Each row was made from one path, in order. Every step used is in the known rows, and no mark comes twice. Write each row's path.
In the rows, 128 means zero.
Known rows:
baler -> nedes -> miridor: [127 155 132 154 154 122 122 107 135 126 157  99  70 158 201 107 106  60
 116  72 174 144 136 146]
baler -> nedes -> patag: [117 146 131 103 118 120 121 107 104 150 134  89  91 133 191 125 116  93
 108 115 198 136 102 168]
patag -> pavu -> zupe: [142  96 134 153 196 122 126 139 148 143  97  86 102  89 104 151 175 100
 193 163 108 162 134 197]
nedes -> baler: [ 98 142 151 122 108 109 128 128  85 106  68  94 110 191 128  75 156 151
 152 126 128  99 117 118]
zupe -> pavu -> miridor: [114 172 124 118 130 128 184 143 141 129 140 131 116 142 149 146 102 110
 120 124 120  78 104 108]
punes -> miridor -> nedes -> baler -> pavu: [111 195 143  40  73 166 158 118  90 110  95 110 100 188 159  98 133 137
 106  89 156 102 125 104]
punes -> miridor -> nedes -> zupe -> pavu: [116 180 145  42  80 170 133 107 111 122 114 106 109 143 150 128 123 116
 127 101 155  80 110  99]
pavu -> miridor: [113 168 128 152 148 114 136 140 142 128 135 165  96 115 139 151 113 109
 124 142 163 155 104 129]
pavu -> miridor -> punes: [106 165 105 158 122  99 134 126 129 123 123 181  96 107 126 131  91 107
 139 159 187 190 130 144]
baler -> nedes -> miridor -> pavu: [117 150 150 152 165 107 113  95 134 126 139  97  72 160 194 107 110  42
 154  88 185 177 138 169]
nedes -> miridor -> pavu -> patag: [102 157 182 179 160 123 118 147 174 136 138 113  81 174 140 105 107  79
 218  94 140 181 174 114]
miridor -> nedes: [150 140 120  79  92 146 129  92 118 129  98  98 121 106 142 109 136 111
 130 100 140 135 137 130]
miridor -> nedes -> patag: [121 144 138  45  76 133 112  99 103 136  91  80 120 107 155 108 139 125
 150 100 167 122 147 129]
baler -> pavu: [135 148 123  97 116 149 156 126 130 131 128 103 144 150 143 128 112 147
 100 111  97  99 129 135]
patag -> pavu: [132 107 151 119 164 114  99  94 165 139  98 112 119 109  98 127 169 131
 186 157 128 132 122 184]
punes -> miridor: [109 167 137  99 120 153 141 149 124 120 157 171 108 154 140 146 117 125
 102 121 162 130 124 102]
baler -> nedes -> miridor -> pavu -> zupe: [123 143 139 173 186 112 128 125 125 129 139  77  62 147 202 125 114  22
 160  91 171 198 148 176]
nedes -> zupe -> pavu -> miridor -> punes: [ 99 158 136 119 107 111 114 107 120 121  93 100 119 126 127 122 102 119
 169 153 142  82  95 125]
zupe -> pavu: [127 138 126  98 115 140 176 132 130 126 135 102 141 153 140 125 116 128
 123 112  93  58 123 105]
zupe -> pavu -> miridor -> nedes: [129 176 119  86 109 140 186 120 135 130 124 112 111 127 157 134 107 100
 122 104 131  86 112 110]
punes -> miridor -> pavu -> patag: [107 176 167 128 124 161 153 160 148 151 145 168  87 164 124 148 108 102
 159 139 170 191 115 119]
punes -> miridor -> pavu -> zupe: [106 153 148 122 156 142 149 170 112 123 135 145  96 138 139 164 129  79
 154 141 159 194 138 139]
punes -> miridor -> nedes -> patag -> pavu -> zupe: [111 165 147  48 116 156 131 138 112 136 111 108  86 116 149 146 152 105
 153 117 179 145 146 139]

Which path is each row?
[ 98 142 133 156 127  98 104 122 136  96 135 133 100 153 139  85  95 100
 174  94 155 156 208 111] => nedes -> miridor -> punes
[141 157 133 140 118 155 145 105 131 169 123  59  83 145 172 123 102  81
 122 119 150  96  54 153] => baler -> nedes -> zupe -> pavu -> patag
[126 176 131  60  91 170 144 120 116 124 134 145 102 136 151 130 125 112
 104  99 171 136 132 106] => punes -> miridor -> nedes
[135 141 132 133 129 128  94  81 110 143 111  75  93 122 172 122 122  83
 118 130 174 125  67 174] => baler -> nedes -> zupe
[138 156 123  75  90 150 169 119  75 118  49  37 106 156 156  83 152 121
 138  90 110 113 137 136] => miridor -> nedes -> baler -> pavu -> zupe
[111 186 136 110 107 119 138 113 106 117  76 118  79 139 152 102 136 108
 143 118 172 145 106 125] => pavu -> miridor -> nedes -> baler
[125 111 141 155 175 113 138 155 113 131 100  99 113 106 127 151 144  71
 193 155 125 210 144 173] => miridor -> pavu -> zupe
[135 188 116  85 108 149 164 113 135 134 116 112 115 126 162 134 105 121
  98 104 132 126 116 139] => baler -> pavu -> miridor -> nedes
[121 181 122 115 131 136 164 136 142 132 134 134 121 141 152 147  99 131
  98 122 124 123 110 136] => baler -> pavu -> miridor
[123 154 115 160 136 110 121  95 123 121 146 110  69 152 190  92  88  58
 127  87 194 171 156 159] => baler -> nedes -> miridor -> punes
[130 124 142  60 119 130 112 106 116 145  70  53 104  84 140 121 169 106
 194 123 154 144 152 171] => miridor -> nedes -> patag -> pavu -> zupe
[ 83 144 169  92 146  93  89 120 150 142 100 118  99 109 128 140 153 138
 198 161 183 132 123 170] => nedes -> patag -> pavu -> miridor
[145 138 105 130 148 156 185 172 114 135 127  79 128 128 150 152 120 113
 107 116  75 128 141 148] => baler -> pavu -> zupe
[ 79 143 156  97 131  81  87 109 140 138  92 128  98 104 119 128 137 137
 207 173 199 151 136 179] => nedes -> patag -> pavu -> miridor -> punes
[125 192 149  67  76 191 152 128 130 148 122 107  91 150 143 129 112 111
 134 102 153  95  99  90] => punes -> miridor -> nedes -> zupe -> pavu -> patag
[120 139 151 137 179 104 105 105 176 139 101 142  94 101 108 145 156 116
 184 167 156 154 105 183] => patag -> pavu -> miridor
[102 109 156 103 161 107 105 147 127 145  95  73 108  99 125 145 170 123
 206 155 146 137 148 179] => nedes -> patag -> pavu -> zupe
[100 132 163 172 190 103 116 159 137 107 126  92  90 146 153 123 130  55
 215  97 129 187 199 134] => nedes -> miridor -> pavu -> zupe
[130 163 136  54  70 145 148  91  86 116  51  54 118 171 151  66 147 141
 133  87 120  93 129 128] => miridor -> nedes -> baler -> pavu
[127 187 130  84 105 145 135 102 129 133  97  94 116 120 158 130 109 122
 119 113 132 111 101 141] => baler -> pavu -> miridor -> nedes -> zupe
[113 172 153 130  91 152 176 151 112 140  79  74 101 217 131  78 126 164
 140 113 100  94 104 115] => nedes -> baler -> pavu -> patag
[136 174 140  82  65 166 168 111 105 140  60  54  98 178 145  68 136 140
 141  88 116 108 119 122] => miridor -> nedes -> baler -> pavu -> patag
[118 176 146  56  88 166 108 106 109 122 110 119 102 131 144 127 131 114
 128 110 172 117 112 109] => punes -> miridor -> nedes -> zupe
[138 145 137  55  81 150 115  75 111 131  73  50 130 114 142 103 135 114
 157 105 122  64 111 122] => miridor -> nedes -> zupe -> pavu
[112 169 107 122 111 115 180 132 132 123 132 145 114 134 137 128  84 109
 132 137 141 106 124 120] => zupe -> pavu -> miridor -> punes
[115 139 133 143 158  92 103  93 164 136  93 155  94  92  97 129 137 116
 194 181 175 181 123 195] => patag -> pavu -> miridor -> punes
[123 131 153  38  99 125  94  79 128 143  71  70 115  98 135 106 165 130
 188 119 167 125 144 164] => miridor -> nedes -> patag -> pavu
